Each row comes from the steps of one path. Every step used is in the known rows, and no mark comes twice. Write the path behind each row, first mark first.
Known rows
gopo/rezi/pemit: [ 1 17 -7 -8  4  6 -8 10  1 -7  4 -8  9  5 -5 -7  3 -9  6 23 21 -5 -6 10
  4 -1 11  1 -4 10  8]
kobas/lole/gopo/rezi/ripep: [  1  -5   5   9  20  -7  21 -31   6 -16   3 -14   3   4  11 -17  11  -5
  16 -27   1 -14 -19   4   6  -6 -25   6  -3   2  24]
lole/ripep/rezi: [ -1  -8  -5   6  21 -23   1  14   8   1  -2   4  -5   9   7   0   3   8
 -12  -3  -7  -1  -3  22  -8  -4 -12   3  -7   0  11]
tudi/pemit/lole/ripep: [ -4 -21  -1  23  -6 -16 -12 -14  -6  -5  -6  -2  -3  10   5  -6  -8  -4
  12   4   1   9 -21   1  -1   2 -11   5  -3  -4   1]
kobas/lole/gopo/tudi/pemit/rezi/ripep: [  2  -2   1  10  26 -11  22 -30   5 -12  -2  -2   1  14  21 -15 -10  -4
  18 -18  -6 -10 -21  -3   7 -18 -20   4   1  15   3]
ripep/lole/gopo/tudi: [  1  17   1 -17  -3  -6  14  -5   5  -6   7  -9  -4   7  12  10  17   7
  -9 -13 -13   7   6   9   1 -14  11  -8 -13  -1   7]
gopo/lole/kobas: [ 12 -32  11   6  33   0  -2  -9  -2  -9 -12   5  -6   9  -6  -6   3   2
   7 -10 -19   7 -11  -6  -2  -4  11  -5 -11  -3   0]
ripep/rezi/gopo/tudi: [  4   2 -15  -5  17 -19  45  16   7  -4  11  24   2   6   5   3  -4   4
   0  15   2  -5  18  20  -4  -3   8  -1 -11  21  -5]
pemit/tudi/gopo/rezi/ripep/lole/kobas: [ -5  -6  19  -8  25  -6 -25 -13   0   8 -16  -8  -2   8  11 -13  19  -4
  11  10   2  -2  -1   8  -6  -9  16  -5  -5   4   3]
pemit/tudi: [ 0  3 -5  0  8 -6 -3 -9 -5  9 -3 -2 -1  3  0  2 -2  0  6  9  6  3  2 13
 -8  1 16 -5 -1  4 -4]
ripep/lole/kobas: [  4  -3  10 -17   2   9 -13   4   3   5  -5   2  -4   1   7   1  21   5
  -5  -9 -19   8   3  -6   0  -1  15  -5 -12  -6   9]
viminub/tudi/pemit/rezi/ripep/lole: [ -7  28   9  10 -16   4 -11  20   2   1  -8  -8  12  -5   7 -13 -13   8
   0  14  -3 -16  -3 -29  11 -10 -14   9   7  21  -1]
kobas/lole/ripep/rezi/gopo/tudi/pemit: [ -2 -16 -20  11  28 -40  52  -9   7 -11   0  27  -2  12  36  -3  -5  -1
   0  -1  12  -2  -2  28   1  -6  -4   7 -10  22   5]
lole/ripep/rezi/gopo: [ -2  -9 -17   6  21 -17  19  18  12  -4   3  21  -3   9   4  -2   4   8
  -8   5   4  -4   9  29  -4   8 -10   7 -10   9  13]
ripep/lole/gopo/tudi/pemit/rezi: [ -1  15   0  -8  -1   0  -6 -11   5  -6   3  -7   1  16  13   2  -4   2
   4  -2  -8   4 -10  -3  11 -13   6  -4  -3   9   2]
rezi/pemit/lole/ripep: [  4   8  -5   0  -3  -2  -7   9  -2  -4   0  -3  -2  10   3  -9   7   1
  -2  19   8   6 -11  11 -10   1   2   2 -15   1  11]
gopo/rezi/pemit/lole: [  6  11   1  -2  -1   1 -11   6  -6  -7   7 -11   9   5 -11 -14  -3  -7
  19  33  23  -2 -11   2  -3  -2   9   0 -11   7   9]
viminub/tudi/gopo/rezi/ripep: [-14   6  13  16   3 -20 -10   9  -4  -9  -9 -20   9   3   3 -17  -4  -1
   3  11  19 -19   0 -17   8 -12 -14   4   7  19  -4]
kobas/lole/ripep/rezi/gopo: [  2 -10 -16   6  24 -23  38   2  11  -6   3  22  -2   4  26  -9   4   7
  -6  -5  11  -4   0  24  -3   4 -11   9 -12  11  19]
rezi/ripep/lole/gopo: [ -2  15  13  -7  -4   8  11  -3  10  -3   2  -7  -2  -2   1  -1  22   8
  -5 -21 -26  -8   3   4   2  -7 -21   2  -8  -6  16]
kobas/lole: [  4  -3   1   0   7  -6  19 -16  -1  -2  -3   1   0  -6  20  -7   1  -1
   4  -9   9   1  -6  -4   0  -4  -1   3  -2   2   8]
tudi/gopo/rezi/pemit/lole/ripep: [ -4   0   3   5   5 -12 -31   0  -4  -9  -5 -16   0  20   8 -19   4  -8
   8  31  32   5 -18  11  -4  -4   4   2 -10   5  10]
gopo/tudi/pemit: [ -4  -6  -6   6   3 -17  15 -10  -4  -6  -3   6   1   6  10   6 -11  -8
   5   3  -4   2  -2   4   5 -10   7  -2   2  10 -13]
tudi/ripep/lole/gopo/rezi: [-11   6  -3 -16 -33   6  -3  -9   9  -8   3 -22  -3  16  10   1  14   1
  12 -15  -1   0  -1   1   8   2   5  -1  -5  -8  11]
gopo/tudi/pemit/lole/ripep: [ -2 -17  -5  18   2 -29   4 -14  -8 -11  -3   1  -4  15  15  -2  -8  -4
  11   9  -3  12 -17   8  -5  -9   6   0  -7   4  -6]

Write each row's path
[ -5  15  10   0 -13 -17 -20  12 -12  -8  -1 -26  13   9  -5 -18  -5  -4
   7  36  42  -5  -5 -22   5 -11   5  -3  -7  20   0]
viminub/tudi/gopo/rezi/pemit/lole
[  0   2  -6   5   9  -6  -6  -3  -2  -4  -1   4   3  14   9  -4 -22  -5
  11  19   7   2 -12  -3   5 -10  11  -2   7  16 -15]
gopo/tudi/pemit/rezi
[  6   7   5  -9  -7   6  -1  -7   0  -4   9 -11   0  12 -11  -4   9  -1
   5   0   5   0  -4  -1  -2  -2  -6  -3 -18  -1  14]
rezi/pemit/lole/gopo
[  8   1  -8   3  50 -23   7  14   5  -3  -8   3  -3  15   2  -4  -2   8
 -10  20   6   2  -6  37 -20 -10   9  -2 -16  13   6]
gopo/lole/ripep/rezi/pemit/tudi
[  2   0  -4  -5   9 -10  18 -12   2 -11   5  -8  -5  14   3   8  10   1
  -2 -19 -10   4   0   8   1 -11   3  -8 -10   3   2]
lole/gopo/tudi
[  4   1   8  -4  16   8  -7   4   4   0  -8   9   0  11  15 -11   1   0
  11   9 -25  -1 -10  -7   1 -16   9  -1  -5  11  -5]
gopo/tudi/pemit/rezi/ripep/lole/kobas
[  6 -18  -1  19  22 -12   3  -7   1 -16 -11  -1  -6   8   3  -6  -2   6
  -4  -2  -8   6 -17   9  -6  -5  -1   4  -5  -4   5]
gopo/lole/ripep
[  2  -2 -21   3  24 -27  37  18  10 -10   5  23  -4  15  13   3   3   7
  -7   9   4  -2  11  35  -8  -2   5   2 -14  16   5]
lole/ripep/rezi/gopo/tudi
[ -1   6 -12 -29   3 -20  52  -3  12  -7   7  -1  -7  24  30   1   9   1
   0 -20   4  -2   7  14  -5 -18  -3  -4 -19  12   5]
kobas/lole/gopo/tudi/ripep/rezi/pemit
[-12   0  -1  15 -13 -16  -1   5  -6  -4  -7  -7   7  -1   1   3 -12  -1
  -2  -3   9  -7   3 -23  15  -4  -8   3   5  16  -6]
viminub/tudi/pemit
[-12  22  -2 -14 -50  -3   8  22   0   1  -5 -14   1   0  17   3   3  12
  -7   1   0   0  18 -24   5  -4   9   1  -3   8  -7]
viminub/tudi/ripep/lole
[  0  33  -6 -23   6   6 -12  -5   4   1   6 -20   5  10  -2   0  19  -1
   2  11  12   1  -1  26   1  -6  19  -6 -13   8  22]
ripep/lole/gopo/rezi/pemit/tudi
[ -2  -3 -15   9  -2  12  -5  -3   5  -3   2  19   7  10   1  -9 -20  -4
  19  19  19  -7  -6  -4  11  12  -5   8   7  18  -4]
tudi/pemit/rezi/gopo
[ -6   8 -14 -29  -5 -13  34  13  13  -6   8  -3  -7  29  10  10   8   1
  -2  -9  -5  -2  14  17  -5 -12   0  -7 -17   9  -2]
lole/gopo/tudi/ripep/rezi/pemit
[  5  12 -15   2   1  20  -1   7   6  -3   6  15   5   8  -2 -12 -10   3
  11  21  21  -6  -1   1   3  11   5   4   1  16   0]
pemit/rezi/gopo
[ -6   9   3 -18  29 -19  -8  12   3  16  -3   3   0  12   6  -1  -1  -1
  -8  23  23  -3  13  20 -10 -12   3  -7  -6  15  -5]
ripep/rezi/pemit/tudi/gopo
[  3  24  11  -6   1  21 -12   3  13  -1   4 -11   0   6   1 -12   9  10
   1  -7 -18 -10  -8  -3   2  -6 -17   4  -3   0  14]
pemit/rezi/ripep/lole/gopo
[  2  20 -12 -15  11   4  -3   6  -1   9  -1   1   3   3  -1   1   4  -3
  -3  18  19   1   8  19  -9  -2  19  -4  -6  12   1]
rezi/pemit/tudi
[ -1  -5  -1   2   9  -2  -7 -17   4 -13   5 -18   2  13  -9  -3   7  -5
  11 -13   8  -3 -12   6   9   1  -3  -2  -2  -2  17]
lole/gopo/rezi
[ -1  10 -10  -8  21 -14   4  27  10   0   1   5  -2  12   7  -2   9   4
 -20  10   2  -4  -1  29  -8  -5  -7   3 -14   6  14]
lole/ripep/rezi/pemit
[ -5 -19  11  22   4 -13  -1 -30  -2 -14   4 -15   5  11 -13 -14  -6  -9
  34  -7  -7 -11 -24  -5   8  -3 -28   5  -2  -3  12]
tudi/pemit/lole/gopo/rezi/ripep
[  6  -4 -20   3  32 -33  54   1   9 -11   3  22  -4   9  33  -6   3   7
  -5   3  11   0   4  31  -8  -8   4   4 -16  20  10]
kobas/lole/ripep/rezi/gopo/tudi
[  3  -6   4  -2   9  -6  16 -29   5  -6   1  -9  -4   4  15  -4  11   1
   1 -31   2   1  -7  -3   6  -5 -13  -1  -7  -3  18]
kobas/lole/gopo
